Every row comes from one small tree of marks. The marks that hang from a mark follow it in brackets, in the order of their numbers. Every link used is in the known rows. Which tree was each row made from?
In the rows, 128 means zero.
Known rows
k532(k138 k619(k561)): [118 104 131 109 195 167 116  88 117 181 137 108 165 168 133 149 107 113
  98 149 126 101 101 107 131 130 127 146 181 127 122 103 146  84 140 132
 131 125 138  69  70 129  99 144 135 157 107 103  98 176  94 121 121 135
 181 126 118 127 111 117 131 118 144 125 109 158 129 138 132 105 129 147
 140  82  83 163]
k561(k532(k926)): [ 88 116 108  98 130 138 137  77 136 149 117 121 156 116 137  74 109 142
  94 170 136 117 153  77 122 161 114 152 126 144 142 163 117 111 113 143
 114 110  95 132  65 156 101 117 138 201 137 124 117  76 137 103 131  86
 137 125 149 118 122  69 171 130 152 141 125 139 166 132 170 108 164 150
 149 127  84 129]
k970(k248): [102 117  99  92 153 121 109  95 120  76 109 124 162 119 152 114 118  96
  99 177 146 102 120 125 117 133 147 157 189 108 158 160 133 121 153  99
  94 139  95 115  91 120 102 138 130 146 163 119 178 137 134 114 159 103
 108 137 109 120 153 180 158 160 131 113 103 159 144 173 161 101 153 150
 159 126  78 177]
k138(k926(k970)): [123 112 133 115 146  87 101  96 144 124 105 110 125 114 126  95 129 122
  74 165 133  98 151  79 128 134 117 145 138 140 148 132 110 136 146  88
  91 137 118 119 117 118 109 102 129 150 159 143 183  99 127 113 122  63
 108 104 116  91 128 120 189 140 149 111  85 135 148  85 131 130 164 188
 168 155  80 157]
k532(k138(k926(k970)) k561 k619): [135 128 159 128 171 132 107 130  85 211 108 111 122 129 113 142 109 113
  89 122 120 105 126 106 135 127 100 116  96 148  82 123 120 156 152 110
 142 117 142  66 110 115  84 125 136 141 106 136 118 143  82 135  85  90
 133 113 128 113 115  97 134 128 139 136  89 148 115  90 104 175 151 160
 143 114  80 141]
k248(k970(k926(k532(k138 k561)))): [ 70 103 128 154 143 142  97  99 116 179 130 135 123 101 134 138 110 101
 131 123 152 107 106 135 105 148  99 142 163  92 138 128 123 130 129 138
 145  62 151 110 163  86 134 159  89 110  70 120 150 185 118  89 155 166
 104 128  97 180  96 124 148 157  96 151 110 157 169 211  91 112 157 191
 152  76  67 137]
k926(k532): [ 80  87 109 134 170 128 108  74 160 150 104 142 143 132 136 122 115 134
 121 151 144 112 108 134 108 142 134 144 185 101 185 136 129 120 125 100
  55 110 129 139 100 144  94 145 127 143 127 136 141 117 130  95 168 116
 126 122  95 137 122 121 182 193 143 102 117 127 140 203 143  68 158 152
 190  93  94 145]
k532(k619(k561) k926): [107 115 104 113 155 156 130  77 125 172 143 124 177 168 113 133 124 143
  77 144 126 112 125  95 135 158 113 157 177 162 125 140 129  90 112 136
 134 137 116  89  58 187  70 123 132 162 122 120  77 173 102 105 115 109
 171 110 112 115 120  97 167 108 159 125 139 143 140 129 128 105 128 145
 135 107  82 170]
k970(k248 k926): [103 111  88  92 143 118 114 108 103  94  94 141 141  85 151  96 122  74
 110 177 139  89 141  90 131 146 137 169 194 108 153 141 112 129 159 101
 108 119  95 130 130 117 111 143 135 133 139 111 198 151 128  99 165 129
  87 135 106 147 155 165 170 180 118 145  95 150 194 183 135  93 154 188
 142 123  56 173]
k532(k138 k619 k926): [ 87  89 151  90 157 117 115  82 112 174 168 137 136 130 111 108 145 128
 120 124 154 106 124  90 122 127 138 128 136 130 108 141 138 147 148 149
 141  94 124  73  95 125  54 129 140 189 127 128  87 130 101 114  89  94
 153 117 128 121 123  95 166  90 141 124 102 155 107 123 149 119 142 125
 141  68 115 133]
k532(k561 k619): [104 116  99 116 172 176 133 117  74 189 103 121 175 178 119 150 114 140
 116 153 101 101 102 122 123 150 126 130 189 143 108 143 120 119 117 108
  94 128 113  82  65 165  68 141 128 130  98 122 122 178  93 130 127 129
 153 124  83 148 108 129 124 154 146 139 139 152 125 170 121 110 150 160
 163  79  60 185]
k532(k138 k561(k619) k926(k970(k248))): [128 130 160 107 116 138 115 133 101 137 157 124 148 105 132 131 110 101
  66 126 162 112 134 107 126 140 120 155 105 121  99 147  91 121 193 134
 189 118  77  61  96 115 102 125 140 182 133 159 127 138 123 104 114 100
 103 125 158 101 121 163 131 128 118 160  92 165 127  94 145 185 113 114
 119 122  81 131]
k619(k561): [112 126  97 107 172 158 121  85 150 134 108 101 164 164 141 131 103 121
  73 178 121 101 119  97 125 138 131 160 192 137 161 140 131  67 111 112
  90 144 122 121  74 156 119 131 114 156 126 115 133 151 117 103 149 114
 157 109  95 121 116 134 168 160 141 116 121 146 165 125 127  78 146 183
 151 121  55 188]
k619(k532(k926(k970))): [109 119 122  75 104 102 127  90 168 148 152 118 149 115 132  87  94 154
  49 179 145 123 148  75 143 162 142 164 134 162 132 172  97 126 123 100
 103 125 110 140  90 156  90 115 143 208 146 132 139 109 146 113 106  76
 119 105 169 102 147  80 186 118 149 149 104 115 133  67 156  96 162 147
 145 140  71 140]
k138(k532(k561 k619) k926(k970)): [113 122 145 143 152 141 121 115 109 216  63 121 154 166 100 157 118 130
  54 116 102 106 148 130 134 147  88 123 128 180 109 115 106 169 121  72
  83 102 100  91  83 151  70 119 153  72 110 150 118 130  92 138 134 110
 130 116  71 105 123  76 110 158 162 121  97 137 120 112 106 172 167 185
 142 164  82 149]
k138(k532(k561) k926): [ 86 123 132 124 170 152 124  73 117 176  49 125 149 166 103 132 135 115
  85 147 121  98 154 123 123 144 104 130 127 148 141 118 129 142  85 103
  73 110  97 139  85 135  99 123 120 111 116 138 123  92 112 119 155 116
 123 130  48 106 124  78 143 175 150  97  90 154 164 130 109 150 159 202
 133 164  77 155]
k926(k532(k138 k561 k619) k970(k248)): [103 119 138 125 138 157  94 142  98 173 116 152 146 103 121 179  93 108
  91 119 130 122  69 165 114 113 151 149 153 114 110 134  96 137 203  78
 117  97 128  45  99 112  83 163 162 118  90 150 134 192  90 130 137 114
 120 133 117 140 134 153 115 187 123 137  95 154  97 187 142 139 142 111
 151  91  80 127]
k926(k532(k138 k561) k970(k248)): [ 98 121 133 119 132 141  94 143 125 130 123 143 131  83 141 164  94 103
  87 149 139 110  87 156 103 123 158 163 139  96 136 131 107 137 199  90
 102 103 126  83 124  91 113 161 147 137 105 142 167 164 112 120 148 108
 115 137 129 135 120 168 149 198 106 140  84 150 108 176 143 140 137 126
 145 112  72 116]
k248(k970(k926(k532))): [ 75  96 115 170 143 120 112  67 154 136  91 150 131  86 137 117 131 100
 133 144 153 114 130 129 119 151 105 156 198 103 175 120 116 130 110 119
 104  78 143 137 153 111 123 152  99  99  93 111 168 160 138  82 178 150
  98 110  98 177 127 138 175 162 118 143 116 132 177 222 112  82 155 197
 185  94  73 158]
k248(k970(k926(k532(k619)))): [ 81  90 113 179 153 127 110  84 125 173  94 150 148  97 120 144 131 114
 132 120 144 122 119 124 113 152  89 154 220 119 148 113 119 140 110 118
 119  65 144 116 140 130  98 159 120  73  93 112 124 190 120  96 176 167
 104 123 103 179 120 129 152 145 139 142 129 132 171 242 106  86 168 188
 173  70  85 162]
k532(k138(k926(k970)) k619(k561)): [148 131 155 114 171 125  98 107 130 183 135 105 131 145 119 149 102 112
  61 133 137 102 148  97 146 125 103 133 138 146 107 101 132 110 148 116
 144 131 150  57  97 127 108 120 147 151 125 122 106 165 101 126  97  91
 153  94 142  94 116  93 149 125 156 129  84 145 142  74 120 148 143 158
 140 135  85 147]

Which tree is each row?
[ 79 116 139  55 145 112 119  66 155 168 162 111 135 126 139  78 114 125
  91 174 163 116 127  72 139 142 154 165 135 132 138 158 137 121 115 145
 138  98 116 128  82 111  91 126 124 242 128 125 107  90 147 104  96  90
 143 125 153 101 127  70 187  92 129 135  85 146 139  91 170 100 151 140
 134 116  96 115]  k619(k532(k138 k926))
[144 117 169 103 135 115 137  85 165 196 162  85 141 120 146  94 102 133
  58 138 178 127 158  69 142 151 124 166 119 136 116 140 103 111 142 139
 171 110  96 108  76 144  89 114 139 230 133 138  98  86 146  95  97  89
 136 109 212  90 134  88 139  82 147 160  78 122 138  49 163 118 142 122
 150 124  87 123]  k561(k619(k532(k138 k926(k970))))
[104 135 132 106 128 137  99 123 117 139 164 136 155 103 126 146 116  92
  47 141 154 123 125 108 140 134 146 164 149 140 110 133 111 114 193 120
 172 109 100  48  90 129  79 136 172 174 133 137  97 170  99 113 106  80
 145 109 151  98 144 157 150 104 139 149  96 149 124  90 143 153 126 112
 117 121  73 137]  k532(k138 k619(k561) k926(k970(k248)))
[126 121 120 136 134 142 113 104 139 163 161 127 156 129 104 139 104 138
  52 154 124 113 135  93 139 156 124 166 162 181 117 134 100  94 151 111
 135 139 109  75  75 178  71 123 135 153 123 127 100 170 100 110 106  91
 159  93 140 115 123 100 166 111 172 139 138 128 132  89 127 120 138 147
 138 121  74 158]  k532(k619(k561) k926(k970))
[115 154 102  93 104 149 123 117 160 121 102 137 173 100 151 109  74 115
   4 180 138 115 161  90 147 165 133 208 143 152 136 159  89  62 152 122
 134 128  87  94  67 164 120 123 164 176 141 125 120 134 138 117 145  77
 133 116 180  94 138 130 153 147 148 147 118 146 164 102 174 125 155 139
 127 172  46 140]  k619(k561(k532(k926(k970(k248)))))
[ 68 115 102 179 134 152 119 104 109 156  93 154 140 100 126 139 106 111
 121 140 133 106 111 141 112 165 106 149 191 109 150 129 101 122 108 117
 111  74 131 135 150 127 119 156 101  87  72 127 156 186 119  93 174 179
  95 128  89 180 107 135 155 178 111 142 130 141 169 224  95 103 158 193
 163 101  43 157]  k248(k970(k926(k532(k561))))
[100 123 112 123 135 111  97 125 158 103 118 157 141  76 140 143 100 110
  67 165 140 118 116 137 111 127 166 174 172 103 177 139  99 127 184  80
  68 112 102 118 119 123 118 146 154 130 143 144 182 137 132 107 172  91
  83 133 110 129 154 172 168 201 136 121  99 128 126 187 158 108 155 134
 177 129  78 137]  k926(k532 k970(k248))
[ 90 120 119  87 102  94 102 114 130  75 144 143 136  77 134  91 124 106
  49 168 151 119 155  99 122 136 154 161 147 132 142 169  96 134 176 100
 123 127  90  94 104 124  93 113 148 162 183 145 163 129 134 105 124  67
  96 116 131 105 156 166 183 130 128 133 100 141 130  95 158 134 146 129
 139 143  79 151]  k532(k926(k970(k248)))
[ 93 130 142  89 109 123 100 130 104 110 178 144 125  87 127 119  98  96
  77 149 155 107 118  94 125 128 160 155 104 125 109 167 105 142 193 123
 156 123 105  72 112  96 105 135 146 182 140 155 140 143 108 111 102  87
 107 126 140 112 134 142 155 124 105 148  90 163 109  99 146 161 140 124
 110 126  70 124]  k532(k138 k561 k926(k970(k248)))
[ 75  98  90 131 140 127 110 113 128 112  84 170 131  69 140 118 111  95
 116 157 147 103 130 130 121 138 144 167 197  94 181 127 110 121 149  90
  69  87 110 135 139 112 113 154 140 111 112 117 185 143 133  88 193 135
  85 151  92 149 157 148 172 213 123 131 101 132 202 237 144  87 150 176
 156 116  79 143]  k970(k248 k926(k532))
[131 118 147 162 172 164 149  77 121 215  32 119 174 196 116 141 148 103
  88 103 125 104 190 121 124 145  70 124 122 155 139 104 125 123  92 115
 108 120  77 128  63 160 100 125 121 112 119 139 100  71 129 111 153 144
 131 128  81 101 112 112 110 182 158 100  93 145 166 125 107 178 142 187
 150 162  90 157]  k138(k532(k561(k619)) k926)
[126 135 123 136 112 148 133 134 104 125 137 135 169 105 134 125 117 104
  60 132 138 118 147 104 123 159 121 170 142 146 117 157  84 102 171 114
 165 133  59  77  80 162  80 126 145 163 142 157 133 133 126 109 133  83
 101 127 155 101 126 161 131 144 133 144 115 150 135 105 137 170 127 131
 134 139  61 159]  k532(k561(k619) k926(k970(k248)))
[118 139 139  96 123 142 115 112 165 164 166 110 137 123 144 102  84 133
  40 159 145 113 152  66 145 152 133 167 105 139 113 130 106  87 162 143
 160 107 132  95  88 135 131 114 132 207 121 138 100 111 135 112 112  72
 162  95 182  96 109  65 158  99 145 157 109 149 128  66 163 126 147 148
 117 152  76 116]  k619(k561(k532(k138 k926(k970))))
[117 111 153 156 128 160 139  99 126 197 129 116 158 162 115 141 133 125
  68 114 129 115 166 112 127 170 100 153 121 176 108 120  84 137 143 115
 123 117  63 113  73 177  83 119 141 126 117 162 101  90 124  93 139 115
 132 113 101  99 116 107 125 129 152 146 124 137 120  97 129 163 131 155
 146 157  70 137]  k138(k532(k561(k619) k926(k970)))
[127 146 143  89 133 107  87 128  98 116 122 126 128  95 134 130 108  89
  66 146 152 101 139 107 134 115 134 142 102 125 122 146 122 148 170 101
 141 127 114  84 112  79 123 124 137 145 136 141 163 143 110 135 102  81
  94 132 127 103 138 139 161 168 108 133  60 166 138  95 123 185 140 159
 123 151  77 143]  k532(k138(k926(k970(k248))) k561)
[159 126 155 123 174 136 141  79 150 202  57 109 156 150 151  95 117  99
  92 129 159  98 179  73 129 141  70 145 111 112 121 107 142  95 121 157
 153 103 118 105  68 129 124 119 125 212 140 130 101  53 154 114 142 100
 141 116 172 104 108  72 119 139 150 116  75 155 178 114 151 154 160 169
 169 131 112 123]  k561(k532(k138(k926)) k619)
[101 103 151 192 156 162 119  91 124 202 119 131 139 116 140 149 126  94
 139  98 154 106 124 134 105 162  77 163 164  93 132  93 112 109 123 152
 181  59 133 100 139 108 122 166 103 118  67 133 123 169 135  83 170 201
 110 121 121 170  93 149 109 152 107 157 108 156 173 216  92 123 139 177
 168  79  74 141]  k248(k970(k926(k532(k138 k561(k619)))))
[ 97 106 154 104 128 141 123 128  82 191 186 122 129 128 103 135 113 136
 102 117 127 111 112  96 123 141 121 132 115 152  71 146 102 159 172 122
 168 112 130  44 101 129  60 120 143 170  98 152  97 155  82 121  72  83
 147 111 134 126 117  97 139 103 134 155 116 147  90  92 128 148 131 127
 126  95  85 126]  k532(k138 k561 k619 k926(k970))
[143 125 163 114 154 117 107 130 133 217  79 109 139 116 134 107 108 115
  79 127 137 112 150  67 139 139 102 129 102 142  97 106 125 133 158 110
 137  89 133  81  90 116  87 111 160 173 123 130 105  98 119 142 113  71
 138 113 159 112 127  75 124 127 156 143  78 139 136  95 154 165 172 163
 160 124  96 118]  k561(k532(k138(k926(k970)) k619))
[110 143 129  68 132 129 124  84 188 174 177 100 136 120 143  99  74 141
  34 182 157 127 124  76 151 158 143 172 133 148 124 149 116  78 133 127
 143 109 131 116  83 129 107 130 126 219 126 125  92 137 136 109  83  87
 151 109 186  78 128  80 176 103 140 156  93 130 153  45 146 108 152 132
 128 133  65 125]  k619(k532(k138 k926(k970)) k561)
[119  99 152 110 184 114 107  85 113 178 104 124 130 147 123 122 144 105
 123 125 153 101 133  89 129 118 104 128 138 122 118 101 157 147 121 127
 133 117 132  86  93 104  83 123 133 157 131 119 115 118 113 123 106  96
 141 118 125 119 122  91 160 118 141 105  76 156 131 127 126 145 150 155
 145  92 104 143]  k532(k138(k926) k619)
[114 117 121 125 125 143 132 130  92 188 156 119 154 135  99 131 113 146
  86 130 114 123 117  99 129 158 124 137 141 180  94 157  86 144 148 107
 128 123 101  72  80 176  44 131 143 133 105 146 120 164  93 125  85  99
 138 108 113 124 118 103 153 119 143 156 136 137 100  99 126 141 141 141
 139 108  65 147]  k532(k561 k619 k926(k970))
[112  87 150 120 149 107  82 100 159 156 160 129 106  95 138 133 112 123
 113 146 153 107 101 115 111 129 150 132 138  97 152 116 113 148 182  96
  93 101 139  95 138 102 111 140 131 160 120 139 169 111 130  97 133  89
 130 114 140 142 119 118 174 143 124 127  91 122 107 149 155  83 153 132
 179 101  99 112]  k926(k532(k138) k970)
